Each row comes from the steps of one path. Every step used is in the known rows, and no mark comes twice. Write the path behind each row, first mark first.
In the rows, zero is written as 128.
Known rows:
veraz tugen fumil gavosen: [136 154 108  88 164 125 148 116 108 118  63 133 131 119 170 118 178 131
 129 125 123 199  88  94 153 144  82]
vati gerom: [117 146 184  85 111 150 125 154 123  97  72 139 102 113 130 119 141 121
 127 143 146 190 101  80 140 133 119]
vati gerom fumil veraz kefi gavosen: [ 93 141 167  84  93 150 129 137 143  98  71 157 119 132 129 112 168 107
 137 145 132 219 125  71 130 120 120]
gerom fumil: [121 150 149  93 122 136 124 124 131 110  67 148 127 140 146 115 122 151
 136 139 140 194 119  79 152 122 111]
tugen vati gerom fumil veraz kefi: [ 94 140 163  83 126 144 119 125 136 106  75 156 133 123 138  98 140 133
 136 153 117 246 118  79 132 112 110]
gerom fumil gavosen kefi: [ 86 152 160  88 148 129 131  97 144 126  71 154 110 146 143 117 175 129
 104 128 135 198 102  64 132 121  88]
veraz fumil gerom: [114 143 157  86 184 139 126 138 117 105  73 138 134 117 133 118 126 200
 163 131 153 190  98  86 142 148  80]
fumil gavosen: [111 156 153  83 170 132 145 110 130 114  83 132 105 119 140 121 161 116
 121 129 122 174 107  84 140 130 103]
vati gerom tugen veraz kefi: [ 91 155 152  82  83 152 117 170 154 111  49 158 112  97 115  99 163 114
 131 167 136 222 108  83 136 138 104]
gerom vati tugen: [ 74 135 160  90 172 138 132 121 105 108  44 137 132 132 139 133 120 126
 129 149 138 136 114  88 157 130  98]
veraz fumil gavosen kefi: [ 68 148 173  89 194 131 137  91 135 106  75 145 115 119 132 130 201 171
 117 130 133 188  81  73 112 138  77]
vati gerom tugen fumil veraz kefi: [112 143 155  85  99 146 119 167 134 113  60 150 125 112 131  72 181 105
 132 154 142 207 108  73 129 146 107]
gavosen kefi: [ 83 145 173  96 133 148 117 118 129 127  85 141 102 109 129 160 157 103
  99 140 151 146 101  60 120 132  91]
fumil gavosen kefi: [ 78 151 167  87 166 135 136 100 135 128  85 140  95 116 132 140 185 100
  93 128 134 166  95  65 121 127  86]
gerom tugen fumil veraz: [120 152 137  87 140 143 122 153 124 127  75 139 132 117 142 100 144 101
 130 148 152 171 106  76 141 146 109]
veraz fumil gerom vati: [105 136 164  85 224 141 126 116 108  87  58 136 144 129 132 118 110 238
 164 126 158 194 100  86 148 139  64]
gerom vati: [107 141 161  91 183 147 130 105 112  94  60 132 124 125 136 143 107 174
 134 138 147 162 116  79 145 119  89]
fumil veraz tugen: [ 97 154 114  94 132 151 131 132  91 108  81 141 126 110 140 146 112  61
 146 151 145 144 100  78 140 118 106]
gerom vati tugen fumil veraz kefi: [ 90 130 129  86 168 136 133 122 116 109  56 132 152 125 143 102 150 125
 132 157 127 143 122  72 133 135  91]
tugen veraz fumil gerom vati: [107 151 137  68 204 149 124 130 130  86  71 134 140 113 121 130  89 236
 162 148 153 208  99  82 139 134  68]
veraz fumil: [107 145 165  96 167 138 130 113 120  92  77 138 133 113 136 131 144 189
 150 142 140 177  98  86 132 142 100]
vati tugen gerom: [113 133 136 103 145 133 127 174 104 132  41 139 118 112 154 124 136  56
 127 141 152 132 105  95 179 148 122]
tugen gerom: [145 139 137 104 160 142 124 161 112 121  59 133 112 104 151 133 119 104
 138 125 162 154 108  87 171 139 115]
vati tugen: [ 85 143 154  93 123 134 130 147 113 125  61 140 121 118 141 129 140  78
 124 156 131 129 109  89 155 142 119]
veraz tugen vati gerom: [ 98 145 147  92 140 144 129 135  98 110  55 151 123 105 158 142 132 119
 135 143 124 231  87 105 156 125  95]
fumil gerom tugen veraz kefi: [103 154 121  76 138 147 114 166 148 142  58 151 125 101 115 101 125 128
 149 153 144 198 118  83 154 144  73]
vati gerom tugen: [ 95 149 183  91 102 149 121 170 127 112  48 154 105 118 126 101 154 104
 129 145 153 204  99  88 150 140 115]
vati gerom fumil: [117 146 177  87  94 142 122 145 131  94  59 151 114 141 139  98 136 148
 137 142 148 224 107  79 145 126 122]
vati tugen gerom fumil veraz kefi: [100 130 112 105 117 131 123 165 118 134  38 154 139 128 151  89 145  50
 141 151 141 145 123  81 168 133 120]
vati tugen fumil gerom: [124 138 135  76 146 128 127 169 111 144  64 131 138 123 155 100 136 114
 127 141 140 161 104  86 163 165  96]
fumil tugen veraz kefi: [115 152 111  61 113 146 116 145 153 126  71 134 137 105 130 129 113 113
 135 173 141 147 127  81 125 129 111]
tugen veraz kefi: [118 156 123  82 111 147 124 130 156 115  77 139 122  87 121 138 134 133
 136 169 118 177 124  75 123 125  96]

Write each row's path:
[131 142 104 112 150 140 130 156  88 123  38 143 121 105 165 143 123  88
 147 127 160 163  92  99 180 137  95] | veraz tugen gerom
[ 81 138 123  71 171 140 125 144 125 124  48 141 138 118 124 116 111 148
 144 156 132 171 121  82 153 135  67] | fumil gerom vati tugen veraz kefi
[ 82 143 149  81 154 121 138 124 129 142  68 136 121 124 153 113 204  86
  88 138 122 159  90  76 135 156  92] | vati tugen fumil gavosen kefi
[ 97 160 162  78  96 155 119 177 142 110  55 153 105 105 117 108 135 110
 133 162 149 216  95  86 146 134 117] | vati gerom tugen veraz
[142 138 129  82 158 142 117 172 113 135  50 128 128 122 157 125  96  95
 142 133 184 126 113  91 166 140 127] | fumil tugen gerom
[ 91 151 164  94 166 141 119 136 127 139  61 151 123 109 144 125 133 125
 128 144 129 210 106  99 161 137  99] | gerom tugen vati
[111 145 141  80 157 118 145 137 125 130  66 130 128 127 158  97 184  99
 110 140 117 166 101  91 151 156 106] | vati tugen fumil gavosen
[150 139 145  72 197 138 125 136 113 115  72 122 140 129 150 108 109 210
 137 123 156 190 111  78 156 149  69] | tugen fumil gerom vati
[110 145 150  67 167 140 116 132 124 135  74 132 139 120 154 138  92 123
 130 148 144 163 113  96 145 131 118] | fumil tugen vati
[ 84 134 152  79 189 139 125 143 101 123  47 137 132 135 135 118 100 139
 138 137 154 152 113  87 169 139  78] | fumil gerom vati tugen
[ 84 159 135  87 122 149 126 143 164 130  52 157 119  93 119 145 167 106
 128 159 122 198 126  92 144 144  95] | gerom tugen veraz kefi gavosen
[ 87 143 134  65 182 144 124 152 114 117  55 136 131 124 126 124  83 149
 140 152 149 166 111  84 165 134  78] | fumil gerom vati tugen veraz
[120 148 140  71 118 135 117 136 133 130  60 142 142 154 153 109 103 138
 142 146 160 166 124  83 152 128 122] | gerom fumil tugen
[108 144 189  82 147 146 122 139 121 105  77 141 115 107 144 130 126 141
 126 143 126 229 101  93 144 126 112] | tugen vati gerom
[ 98 145 138  91 122 144 132 108 145 110  76 153 133 132 134 129 153 110
 140 146 124 185 139  71 135 119 110] | gerom fumil veraz kefi gavosen
[149 146 105  85 147 135 131 148  97 131  64 134 140 116 164 117 128 138
 144 127 147 191  93  89 165 153  72] | veraz tugen fumil gerom
[ 87 155 129  79 111 141 127 157 130 121  66 139 122 105 131 139 119  81
 124 172 126 148 106  87 149 136 118] | vati tugen veraz
[146 150 134  80 140 144 127 143 120 110 104 123 134 111 148 116 128 115
 128 144 146 159 108  66 127 136 113] | tugen fumil veraz
[100 148 159  81 184 141 116 157 120 151  61 150 125 115 139 113 109 139
 140 134 146 213 108  96 176 145  80] | fumil gerom tugen vati
[136 141 111  84 187 137 132 131  89 119  48 133 146 127 164 122 118 176
 149 124 153 201  95  89 168 145  56] | veraz tugen fumil gerom vati
[131 133 144 103 198 144 127 141 104 103  44 130 121 118 150 136 102 148
 140 121 172 157 111  86 173 128  97] | tugen gerom vati
[133 152 148  91 139 137 124 149 131 133  57 141 130 117 149 103 159 138
 125 141 144 185 106  88 152 159  99] | gerom tugen fumil
[100 145 109 110 159 129 132 127 107 136  32 158 116 133 170 123 170  89
 124 115 154 201  83  84 171 129  78] | veraz tugen gerom fumil gavosen kefi
[109 152 174  80 121 133 137 131 137  94  63 151 107 148 143  84 166 145
 129 131 134 242 103  81 145 123 114] | vati gerom fumil gavosen
[ 74 147 136  78 165 144 129 131 120 102  50 137 130 120 129 140 101 135
 126 165 134 155 112  86 152 126  98] | gerom vati tugen veraz
[ 92 151 117  90 165 148 128 124  92 113  84 141 133 105 151 152 105  76
 140 151 127 174  98  87 144 111 100] | fumil veraz tugen vati
[111 147 166  82  97 150 120 150 124  89  78 150 118 140 131  93 120 112
 143 148 154 205 108  67 135 113 130] | vati gerom fumil veraz
[103 152 161  89 196 129 146 101 129  91  77 137 124 120 139 115 173 185
 141 127 124 196  92  90 130 137  93] | veraz fumil gavosen
[117 130 141  85 219 138 120 143 107  96  34 132 152 133 154 119 105 198
 162 131 183 158 101  97 156 141 100] | veraz fumil tugen gerom vati
[113 160 138  79 151 146 127 128 141  88  81 136 131  98 126 140 115 189
 147 162 135 190  95  85 126 135  99] | tugen veraz fumil
[134 136 114 104 133 139 119 149 127 118  56 146 131 124 149  95 128 101
 153 138 154 172 125  71 158 120 111] | tugen gerom fumil veraz kefi
